Each row was made from one walk, in order. Every step used is in the known rows, and no mark comes twice. Write each row's walk.
Known rows:
x-m-h-v: [ 2.07  2.09  0.56  0.24 -1.68 -2.90 -1.05 -0.04  3.75 -0.15 -0.56 -0.86
  1.18 -1.72 -0.75  1.29  1.33  0.82  2.47 -3.04 -1.96]
m-h: [-0.65  1.06 -0.03 -1.68 -2.51 -0.23 -1.87 -0.78  1.95 -1.86 -0.38  0.15
 -1.41 -2.08  0.04  1.79  1.02  0.95  2.11  0.05 -2.41]
p-m-x-b: [ 3.10  3.79  0.85  0.32 -4.11  1.35 -0.51  0.88  1.92 -0.49 -0.63  2.42
  0.12 -0.44  1.44  1.24  1.11 -0.66  2.95  0.21 -1.31]
m-x: [ 1.88  2.90  0.84 -0.70 -3.56  0.31 -0.03 -0.45  0.92 -0.99  0.00 -0.55
  0.00  0.51  1.87  1.62  1.37  0.24  1.18  0.70 -2.14]
p-m-x-b-v-h: [ 3.11  2.26  1.27 -1.94 -3.97 -0.11 -0.78  0.23  3.23  1.86 -0.47  3.20
 -0.77 -2.09  0.48  1.73  1.02  0.13  2.68 -5.84 -3.54]
b-v-h-m: [-0.20 -0.15  1.73 -1.08 -2.79 -3.55  0.00  0.55  1.88  1.05 -0.68  0.85
 -1.63 -3.17 -2.01  2.69 -0.06  0.92  1.64 -5.44 -1.14]
v-p-m: [-0.54  2.25  2.22  1.23 -2.75 -0.11 -1.50  0.27  0.33 -0.26 -0.71  1.59
  0.83 -0.03 -1.19  3.33 -0.19  0.90 -0.62 -2.92 -0.16]
h-m-x-b: [ 1.12  3.58  0.40  1.06 -3.58 -0.93  1.07  1.92  1.54 -0.99 -0.89  1.01
 -1.65 -1.16  1.16 -0.14  0.63 -1.89  4.05  1.12 -0.18]
x-b-v-h-m: [-0.37  0.76  0.82 -0.57 -3.03 -2.14  0.16  0.93  2.50  1.14 -1.28  1.59
 -3.07 -3.90 -0.72  1.33 -0.38 -1.43  2.24 -4.65 -0.58]
v-p-m-x-b: [ 1.01  4.20  1.44  0.76 -3.39  1.24 -0.62  0.95  1.15  0.12 -0.77  2.53
  0.16  0.25  0.80  1.08  0.45 -1.19  1.56 -2.44 -1.52]
h-v: [ 2.69  1.73  0.93  0.68 -2.81 -2.32 -0.67 -1.71  1.49  0.28 -0.15 -1.15
  1.57  0.55  0.67  2.13  1.11  0.89  0.00  0.69 -1.35]
x-m: [ 0.41  3.02  0.72  1.18 -2.48  0.24 -0.25  0.54  1.99 -1.09 -1.04 -1.80
 -0.34 -0.95  1.05  2.36  0.20 -0.82 -0.07 -1.54  1.42]
p-m-h: [ 0.88  1.14  1.03 -0.86 -2.93 -0.44 -2.44  0.40  2.31 -1.48 -0.46  2.47
 -0.06 -1.99 -1.72  2.90  1.03  2.56  3.21 -1.81 -2.18]
h-m-p: [-2.41  1.82  2.52  3.88 -2.90 -3.89  0.98  1.76  1.09 -2.25  0.17 -0.51
  1.93 -0.99 -0.60  2.96 -0.28  0.46  0.75 -0.07 -1.46]
b-v: [ 0.63  1.09  0.83  0.70 -2.28 -1.73 -0.63 -0.87  1.79  0.57  0.01 -1.15
 -0.58 -0.99  0.09  2.48  1.29 -0.07 -1.87  1.06 -1.96]
h-v-b: [-0.74  2.15  0.44  0.00 -2.74 -1.23 -1.48 -2.53  2.10  1.36  0.35 -1.49
  1.90 -1.77 -0.11  0.93  0.68 -1.22  1.69 -3.89 -2.15]
x-b: [ 0.23  2.66 -0.39  0.49 -3.32  1.80 -0.79 -0.61  1.59 -1.14 -1.15 -0.13
 -1.90 -1.24  2.50  1.15  0.28 -2.29  0.66  1.83  0.20]

Which walk is each row?
[ 3.65  3.19  2.78  0.86 -2.83 -2.89 -0.58 -0.07  0.95  1.51  0.17  1.44
  3.59  1.66 -0.93  1.97  1.29  2.08  0.97 -3.78 -3.15] : h-v-p-m-x
[-0.50  3.10  1.23  2.13 -1.99 -3.06  1.30  1.86  1.68  1.23 -0.38  0.51
 -1.44 -1.45 -0.78 -0.43  0.87 -2.67  1.08 -1.44 -1.95] : h-m-x-b-v-p
[-1.31  1.55  1.68 -0.40 -2.21 -0.70 -2.49  0.59  1.36 -0.97 -0.52  2.65
  0.14 -1.63 -2.49  2.54  0.33  1.87  1.92 -4.12 -2.65] : v-p-m-h
[ 1.26  0.93  1.95 -1.90 -3.30 -3.58  0.77  1.11  1.79  1.21 -0.12  0.97
 -1.01 -2.22 -1.39  1.73  0.73  1.14  2.99 -5.65 -2.67] : b-v-h-m-x
[-1.36  1.46  1.39  1.20 -1.44 -1.82 -0.67 -0.78  0.85  1.11 -0.03 -1.24
 -0.38 -0.56 -0.54  2.19  0.65 -0.73 -3.23 -1.70 -2.04] : b-v-p
[ 0.25  3.51  0.60  0.87 -2.26 -0.54  0.13 -0.10  1.63  1.46 -0.09 -0.26
 -1.21 -0.54  1.47  0.02  1.31 -2.96 -1.06 -1.09 -3.22] : m-x-b-v-p
[-0.92  0.55  1.43 -1.63 -3.62 -1.56 -0.23  0.66  0.95 -0.78 -1.32  1.06
 -1.70 -2.57 -1.03  2.74 -0.95  1.04  3.34 -5.41  0.51] : v-h-m
[ 0.13  1.53  2.53  1.76 -1.92 -2.15 -1.34  0.32  1.32  1.57 -0.06  1.23
  0.68 -0.55 -2.31  3.17  0.68  0.91 -2.15 -3.18 -1.88] : b-v-p-m
[ 1.66  2.76  0.69  1.40 -2.81 -2.97  1.26  1.60  2.51  0.68 -0.23  0.68
 -1.67 -1.72 -0.02 -0.13  1.57 -2.07  2.33  1.16 -1.75] : h-m-x-b-v
[-0.05  1.29  0.84 -0.99 -2.54 -2.13 -3.05 -1.37  3.62  1.09  0.40  1.93
  2.40 -3.36 -3.20  1.16  1.29  1.30  5.10 -6.00 -4.29] : p-m-h-v-b
[ 0.65  2.76  0.60 -1.92 -4.34 -0.16  0.78  1.19  1.74 -0.43 -1.29  2.01
 -2.43 -2.45  1.03  0.46 -0.33 -1.08  5.43 -4.94 -0.67] : v-h-m-x-b
[ 1.76  0.92  0.37 -1.34 -2.26 -2.87 -1.73 -1.38  2.47 -0.31 -0.02 -0.14
  0.85 -1.19 -0.51  1.48  1.67  1.70  2.38 -0.74 -3.55] : m-h-v
[-0.89  1.57  0.95  0.57 -1.57 -1.28 -2.17  0.78  3.04  1.03 -0.57  2.89
 -1.25 -2.90 -2.27  1.07  0.96 -0.67  1.00 -3.16 -3.58] : x-b-v-p-m-h
[-0.29  1.38  0.94 -0.54 -1.56 -3.00 -1.77 -1.18  1.61  0.24 -0.15 -0.12
  0.92 -0.81 -1.24  1.21  1.03  1.13  0.99 -2.95 -3.69] : m-h-v-p
[-1.41  2.39  0.39  1.68 -1.70 -0.40 -0.59 -0.56  1.51  1.16 -0.65 -0.41
 -1.91 -1.41  0.69  1.00  0.47 -3.14 -2.67 -0.75 -1.64] : x-b-v-p
[ 1.13  2.65  1.44  0.50 -3.39 -2.15  1.01  1.45  0.81 -1.13 -0.27  0.26
 -0.30 -0.33 -0.24  1.30  0.83  0.46  3.31  0.66 -0.57] : h-m-x
